In the rows, zero is written as 128.
Known rows, with every step that occurs:
a-k-x-y: [116 132 158  61 159 106 151 161 143 122  55 126 148 119 167 174 116 117
  78 151 163 141  76 158 148 114 123 142 102 132 132  76  64 120 141  89
 124  94 131 116 192  72 124 109  84 147]
f-l-y-s: [ 83 128 138  67  97 134 102 106 135 200 144 119 113 133 168  96 154 122
 109 148 124 152 134 111 141 144  78 124 180 146 124  79 165 111 100 133
  88 122 133 145 109 109  97 139  77 110]
a-k: [115 113 163 128 136 128 140 140 118 134 108 126 147 127 151 142 103 126
 115 110 151 134 125 152 131 140  98 130 120 109 116 104 105 106 140 114
 100 128 159 148 158 115 149 120 102 121]
u-k-w: [123 108 138 133 148 138 126 133  91 155  83 121 132 127 149 119 136 109
 163 121  95 134 132 135 124 118 179  91 123 118 114 167 120 120 155 118
 110 114 133 114 194 122 154 130 126  85]
x-k-w-v-p: [179 162 129  59 147 114 129 100  80 191  70 128 139 133 143  82 146 119
 169 104 108 145 136 141  92  70 159 137 134 162  61 191 117 110 149 157
 124 137 159  94 166 118 141 137 134 127]
x-y-l: [103 130 100 112 114 127 140 145 151 123  82 158  80 122 145 133 121 107
 102 179 139 113  87 117 163  93 150 171  99 131 130  74 113 118 130 140
 159 107 124 116 120 103  96 118 109 148]
f-l-y-p-v: [ 83 140 137  68 134  88 131 118  86 163 131 123  43 165 178  85 101  96
 132 149 146 157 133 106 134  87  32 128 159 144 143  99 156  86 143 167
 141 115 170 135 122 151 112 151 121 101]
w-k: [142 119 140 132 100 121 110 120 129 117 119 143 131 148 126 118  88 141
 160 141 112 138 112 134 102 115 132 118 135 108 122 140 120 132 114 133
 122 126 146 149 119 186 126 116 108 122]
v-w-k-x: [117 110 126  88 157 115 112 128 100 127 101 141 139 133 132 134 116 135
 146 159 138 127 128 139 122  68 180 106 148 129 108 150 128 139 128  92
 157  94 160 119 125 129  97 121 105 109]
y-p-v-w-k: [113 109 135 121 145  70 139 138  57 125 141 157  40 157 132 117  70 126
 158 149 146 130 124 143 109  48 121 107 140 118 141 140 166  81 121 142
 201  90 205 138 103 183 105 115 106 115]
p-v: [104 114 137 106 126 110 161 170 123 109 128 111 109 130 131 112 124 116
 121 157 135 110 119 145 117 116 106 140 121 129 130 130 137 107 149 137
 149 133 146 108 120 148 137 129 108 138]
m-v-p: [164 160  97 144 178 123 115  34 147 186 145 148 118 106 136 127 131 116
 165 139 117 160 134 156 133 107 117 136 137 176 108 137 130 112 168 139
 112 117 158 102 128 125 177 125 140 143]
f-l: [110 132 121 108 145 133 124 102 113 150 105 117 118 157 160 100 135 113
 116 108 143 113 152 107 120 124  98 119 134 131 143 118 151 140 104 141
  95 143 145 115 122 129 123 154 130 101]
m-v-w: [115 153  83 132 201 109 126 114 115 186 163 145 122 108 130 145 122 118
 139 140 134  99 157 146 175  91 142 100 152 142 108 141 148 102 132 110
 147  74 149 101 125  82 135 113 127 112]
u-k-a: [108  91 150 107 147 129 128 133 138 121 125 119 148 157 111 112 152 112
 138 120 104  91 136 140 149 101 165  54 130 127 145 156  69 137 138 123
  98  84 107  89 137 100 162  99 117 106]
w-k-x-v-p: [137 144 125  74 133 120 102  51 109 178  78 151 122 156 144 112 135 142
 181 175 154 162 109 145  74  82 125 140 158 152 124 123  86 128 165 127
 167 133 171 126 144 206 152 155 143 110]
u-k-x-y-l: [ 73 110 109  71 161 150 130 133 151 106  54 147 102 107 161 142 163 111
 106 191 133 133  70 133 155  66 184 127  91 143 137 101  68 128 145 112
 144  84 105  80 183  50 124 121  96 121]
k-x-v-w: [ 75 141 101  59 175 113 133 138  70 183 104 121 124 143 140 135 162 136
 122 166 181  93 148 124 142  79 147 120 168 139 126 115 119 118 138  87
 203  94 149 108 140 106 116 149 145  97]
x-y: [128 150 117  94 126 109 145 148 151 121  99 134 118 127 138 144 104 115
  93 148 124 115  78 122 154 108 137 140  99 129 151 100 110 140 113 137
 150 103 116 125 139 118 124 110 110 156]
l-y-x-k-w-v: [130 167  93  31 126  90  98 163  56 230 107 153 150 119 150  83 107 110
 145 164  98 173 146  96 142  68 126 116 192 114  22 192  78  93 151 125
 129  90 109 123 180 104  95 118 143 102]
p-v-m: [ 93 117 124  81 133  89 173 153 148 104 129 102 107 135 153 124 103 100
  84 134 102  88 144 144  97 111 106 153 136 146 105 147 156 134 153 106
 162 106 120 111 159 152 124 118 102 155]
p-v-w: [ 82 111 118  99 166  98 164 173  90 114 135 115 100 138 126 118 114 105
 110 164 143  79 136 141 140  83 133 124 136 132 121 133 168 109 132 125
 176 115 171 106 103 122 119 128 106 117]
f-l-y-p: [102 156 127  93 137 107 104  86  92 182 136 139  65 157 170 107 104 114
 139 115 140 174 140  94 146 100  51 116 165 139 146  98 143 107 120 157
 113 112 151 152 125 124 100 140 141  87]
l-y-p-v: [ 97 138 136  94 115  81 140 143  98 142 159 129  59 137 150 107  90 110
 142 169 133 167 111 124 134  89  59 136 149 142 130 105 132  70 163 153
 169  99 145 143 132 143 117 120 124 126]
a-k-w: [148 108 164 144 125 109 149 157  91 175  63 117 148 134 164 135 106 107
 148 118 145 134 140 156 131 146 128 133 125 104  86 127 120 100 164 101
 103 133 170 139 186 122 131 130 105 102]
f-l-y-p-v-w: [ 58 140 122  66 169  80 139 128  56 168 147 126  38 167 177  88  90  91
 119 147 157 130 150 102 152  52  59 111 170 147 139 100 184  90 128 152
 165  94 191 127 101 123  95 142 110  86]
m-v: [138 154  97 140 160 118 120  98 145 173 151 142 128 107 136 137 129 127
 143 139 125 128 144 145 152 124 117 115 134 138 115 133 119 105 147 122
 118  93 120 103 141 113 156 118 136 126]
m-v-w-k-x-y: [123 166  89  68 194  82 119 124 133 167  99 155 133 108 147 166  97 119
 133 187 130 118  90 150 170  53 170 107 128 140 122 124  95 126 131  87
 163  33 140  94 151 102 121  91  93 127]
a-k-x: [119 105 169  94 159 125 136 136 120 130  83 117 156 117 153 154 141 130
 117 129 168 153 127 164 126 129 116 136 124 131 109 108  84 110 155  85
 105 124 147 119 181  79 132 127 101 126]
w-v-p: [151 161 123  89 149 116 121  91 125 149 116 124 153 130 113  76 142 134
 141 146 119 141 125 121 111  85 145 158 134 181  87 119 134 130 150 151
 132 151 151  86 128 130 152 139 137 120]
p-v-w-k: [ 91 102 132 102 138  88 145 166  95 107 125 132 100 150 121 102  73 111
 145 170 125  92 121 147 111  72 140 109 140 111 116 145 163 113 127 130
 174 110 187 126  95 185 123 115  87 114]
u-k-x-y-s: [ 89 115 144  36 142 150 118 128 154 136  96 122 129  87 157 162 182 137
  84 165 117 146  66 156 133 108 189  93 111 160 166 108  96 118 109  95
 139  61  88  92 190  45 135 111  59 145]

Rows:
[ 93 118 129  93 118  83 125 149  91 190 118 148 125 208 105  96 107 116
 153 161 148  57 151 121 150  61 157  75 176 101 130 125  84 127 124 115
 180  69 167 125  82 191 127 114 125  86] => x-v-w-k-a
[ 97 121 123 116 163  84 158 145  57 136 149 139  44 135 134 126 104 118
 135 143 160 116 140 139 140  62 114 114 131 143 148 130 178  75 136 135
 211  87 187 123 105 127 105 132 122 116] => y-p-v-w
[115 116 124 128 140 113 110 133  98 126 127 148 126 147 120 122  85 130
 151 138 119 111 131 135 126  81 160 100 148 107 119 142 144 133 109 118
 149 109 176 147 101 159 106 115 104 109] => v-w-k
[142 157  92  39 138  85 122 144  70 205  89 148 149 116 161 111 107 111
 103 105  87 125 187 106  98  65 157 125 178 130  24 226 108 119 146  91
 149  69 103  89 215 114  91 124 145 120] => y-x-k-w-v-m
[156 136 131  96 122 130 138 144  87 173  84 133 115 127 162 135 126 116
 158  89 117 132 143 146 111 113 147 110 133 111 104 196 111 111 123 137
 121 116 137 134 173 116 119 124 125 135] => x-k-w
[ 98 128 142  87  86 133 108 131 144 171 166 125 125 106 137 120 144 130
 126 165 111 161 113 134 143 143 112 132 177 147 114  92 139  99 119 115
 120 111 115 155 116 105 105 115  75 133] => l-y-s
[ 90 112  99  75 149 113 122 150 123 123  53 173  91 128 146 141 110 107
 124 210 150 116  87 134 161  37 192 149 116 126 113  95 111 130 124 100
 184  73 154 107 119 103  63 113  83 127] => v-w-k-x-y-l
[151  94 153 126  89  99 117 137 147 132 116 144 141 181 111 100 107 116
 162 142 110 106 130 136 128  98 150  85 139 111 127 145  80 141 130 124
 108  87 130 113  87 184 118  98 108 120] => w-k-a
[140 154 113  79 122  81 149 164 108 173  74 104 163 139 143  91 124 112
 110 121  86  90 170 106 109  98 172 152 146 150  49 162 151 143 160  83
 143  87 107  86 206 134 102 130 127 112] => k-w-v-m
[ 57 157  76  66 149  99  97 138  47 232 152 161 111 132 136 112  92 110
 119 205 152 132 158  87 183  71  92 100 221 115  79 110 108 101 143 105
 196  88 149 151 124 140 103 132 161  74] => l-y-x-v-w
[101 141 116  46 191  64 165 163  82 128  94 142  47 122 158 161 114 107
  97 181 175 121  90 141 158  27 146 129 108 165 163 107 137  88 136 111
 239  52 161  91 138  84  85 121 108 145] => k-x-y-p-v-w
[105 143 100  95 121 108  87 132 106 177 148 158 128 104 139 124  94 101
 127 188 111 180 135 106 161 112  95 121 189 121  75 132  97 112 153 117
 126 114 111 148 130 135 101 116 146 112] => l-y-x
[129 137 153  80 133  77 161 168 104 180  63  99 182 144 166 104 100 109
  96 106 109 103 170 133 104 114 144 159 142 134  27 139 129 124 173  71
 117  93 138 106 239 114 121 120 105 107] => a-k-w-v-m
[ 91  97 135  65 160  93 143 164  88 106 100 128 119 138 136 117 108 117
 146 193 146 111 121 159 110  58 153 116 142 133 113 150 137 118 141  95
 180 101 174  97 116 152 105 128  83 117] => p-v-w-k-x
[126 153  81 102 139 119  96  50  73 223 115 173 100 130 134 114 126 118
 141 181 153 166 151 120 119  90  99 131 172 147 104 121 102 108 160 136
 174 139 165 129 127 185 144 163 182 107] => y-x-v-p
[106 139 125  71 155 105 139 152 106 160  78  97 178 137 149  86 132 114
 118 110  62  96 159 107 102  84 198 112 136 139  55 176 134 148 161  94
 122  78 103  79 245 108 146 120 115  83] => u-k-w-v-m
[140 159 117  42 137  96 150 156  99 177  82 118 154 138 159 103 122 122
 114  78  83  94 167 122  96  82 161 136 148 138  45 206 120 135 134 106
 136  77 107 100 222 105 110 118 118 135] => x-k-w-v-m
[111 133 127  89 143  56 151 157  83 117 111 165  35 154 144 136  46 109
 123 173 140 116  76 143 135  34 130 116 118 121 160 108 148  93 109 147
 223  59 191 135 109 169  98 100  86 134] => x-y-p-v-w-k
[ 95 107 140  81 181 151 112 116 124 116 101 117 154 111 141 138 166 138
 131 133 119 146 112 145 116 101 169  86 119 147 137 151  86 139 143 106
 115 102 110  94 194  77 159 125 121 112] => u-k-x
[122 133 134  89 153 120 122 161  83 165  77 108 169 134 130  72 146 126
 154 133  94 116 138 111 117  97 197 102 127 132  76 163 119 125 151 118
 115 105 121  80 203 103 159 139 125  68] => u-k-w-v
[172 134 159 104 146  99 140 116  82 194  51 117 166 134 150  81 121 108
 160 131 129 153 139 145 106 105 146 159 132 157  43 115 126 100 183 121
 103 151 197 101 183 131 151 148 112  99] => a-k-w-v-p
[ 88 157 112  86 123 105 145 115 125 169 124 119 118 157 149 131 115 126
  85 121 123  84 155 111 109 118 108 142 162 128 115 124 125 143 142  99
 177  94 116 138 184 162 132 127 145 123] => x-v-m
[140 131 155 105 129  92 151 183  82 184  62 112 180 138 150  93 116 123
 135 131 142 127 147 130 127 123 146 143 132 118  56 115 114  94 166 104
 109 124 164 109 197 112 134 138 105  87] => a-k-w-v
[153 154 124  62 127 110 135 167  77 181  81 125 152 137 139  87 140 132
 150 110 112 119 140 125 106  91 159 124 140 129  68 188 102 106 127 136
 131 108 130  99 179 101 121 131 124 117] => x-k-w-v
[125  96 138 113 125  94 122 151 112 137 126 151 135 183 106 109  99 106
 155 144 121  75 147 132 150  66 174  74 158 111 128 151 108 138 125 110
 132  74 154 112  69 158 105  94 100 107] => v-w-k-a
[136 112 145  92 121 122 104 115 130 119  90 140 144 135 139 130 127 144
 158 155 132 160 108 139  98 104 149 119 136 125 118 144  99 137 138  98
 126 114 132 123 143 157 113 124 112 123] => w-k-x
[157 129  96  91 127 122 105 124  57 204  93 169 108 107 162 138 112 107
 152 122 123 163 165 131 121 100 133  97 160 102  79 216  95  95 136 123
 137 102 132 128 169 126 100 127 147 122] => y-x-k-w
[ 68 140 123  91 160  71 145 156  63 147 162 134  51 139 146 115  87 100
 135 172 140 135 125 124 165  51  86 120 167 141 123 112 162  75 147 139
 196  86 179 142 107 121  97 113 112 107] => l-y-p-v-w
[129 134  96  85 139 137 103 110  87 163 141 168 109 104 142 146 114 129
 118 114 127 159 145 131 121  97 105  92 155 114 102 191  76 105 110 134
 136 106 126 133 139 113 120 116 151 141] => y-x-k
[ 57 129 139  67 184 111 145 150  65 190  87 116 145 147 157 151 134 132
 109 150 203 103 144 148 147  94 117 121 160 121 116  87  91  98 147  71
 175  99 181 126 174  85 137 139 120  89] => a-k-x-v-w
[ 89 140 111 104 130  99 119 131  73 178 117 147 114 172 127 108  87 138
 147 155 149  94 130 114 122  81 140  99 171  94 127 120 124 124 108 126
 192 101 181 151 112 192 135 129 127  86] => x-v-w-k
[122 150 134 119 124 101 107 107 100 158 158 147  78 135 147 126  95 126
 148 137 123 182 114 109 153 100  79 125 155 140 132 109 119  94 142 144
 142  95 135 163 134 123 103 114 138 116] => l-y-p
[180 158  90  57 148 112 100  87  46 224  83 167 133 108 145  89 127 114
 162 138 115 183 162 126  98  54 149 127 162 154  37 208 104  95 155 145
 136 125 155  91 164 131 119 143 163 119] => y-x-k-w-v-p
[138 104 113  72 124 116 106 127 104 176 138 176 124 138 129 136 125 105
 122 119 125 123 164 136 149  72 125  65 166 116 113 196  36 108 124 122
 121  68 109 102 108 112 110 104 146 146] => y-x-k-a
[113 125 114  48 115 105  96 138 116 190 153 168 129 136 135 122 110  94
 132 148 110 144 155 125 169  70  98  71 196 114  88 183  21 105 137 128
 104  65  99 124 112 106 102  85 137 139] => l-y-x-k-a
[ 68 132 130  58 170 146 120 115  97 163  93 116 134 138 145 124 169 145
 132 151 152 130 122 129 113 103 138  92 143 133 148 128  69 123 146 101
 155  94 117  99 204 106 178 149 145  87] => u-k-x-v
[ 86 134  82 101 131  97  91 121  41 208 125 181 104 153 128 121  75 126
 139 188 150 125 155 104 136  65 128  83 194  97  98 137 110 113 116 109
 201  92 174 149 111 201 114 136 154  73] => y-x-v-w-k
[ 77 165  90  78 109 100  92 131  81 224 139 158 113 135 143 115  98 116
 126 205 143 161 138  85 155 103  69 115 204 115  91 101  79 103 154 122
 166 106 117 160 145 165 117 137 166  87] => l-y-x-v
[107 146 102  57 127 124  84 125 101 175 153 164 121 105 153 133  93 113
 124 143 108 181 131 119 143  85  82 101 186 105  82 175  62 103 119 138
 122 101 113 157 142 112 109 102 134 137] => l-y-x-k
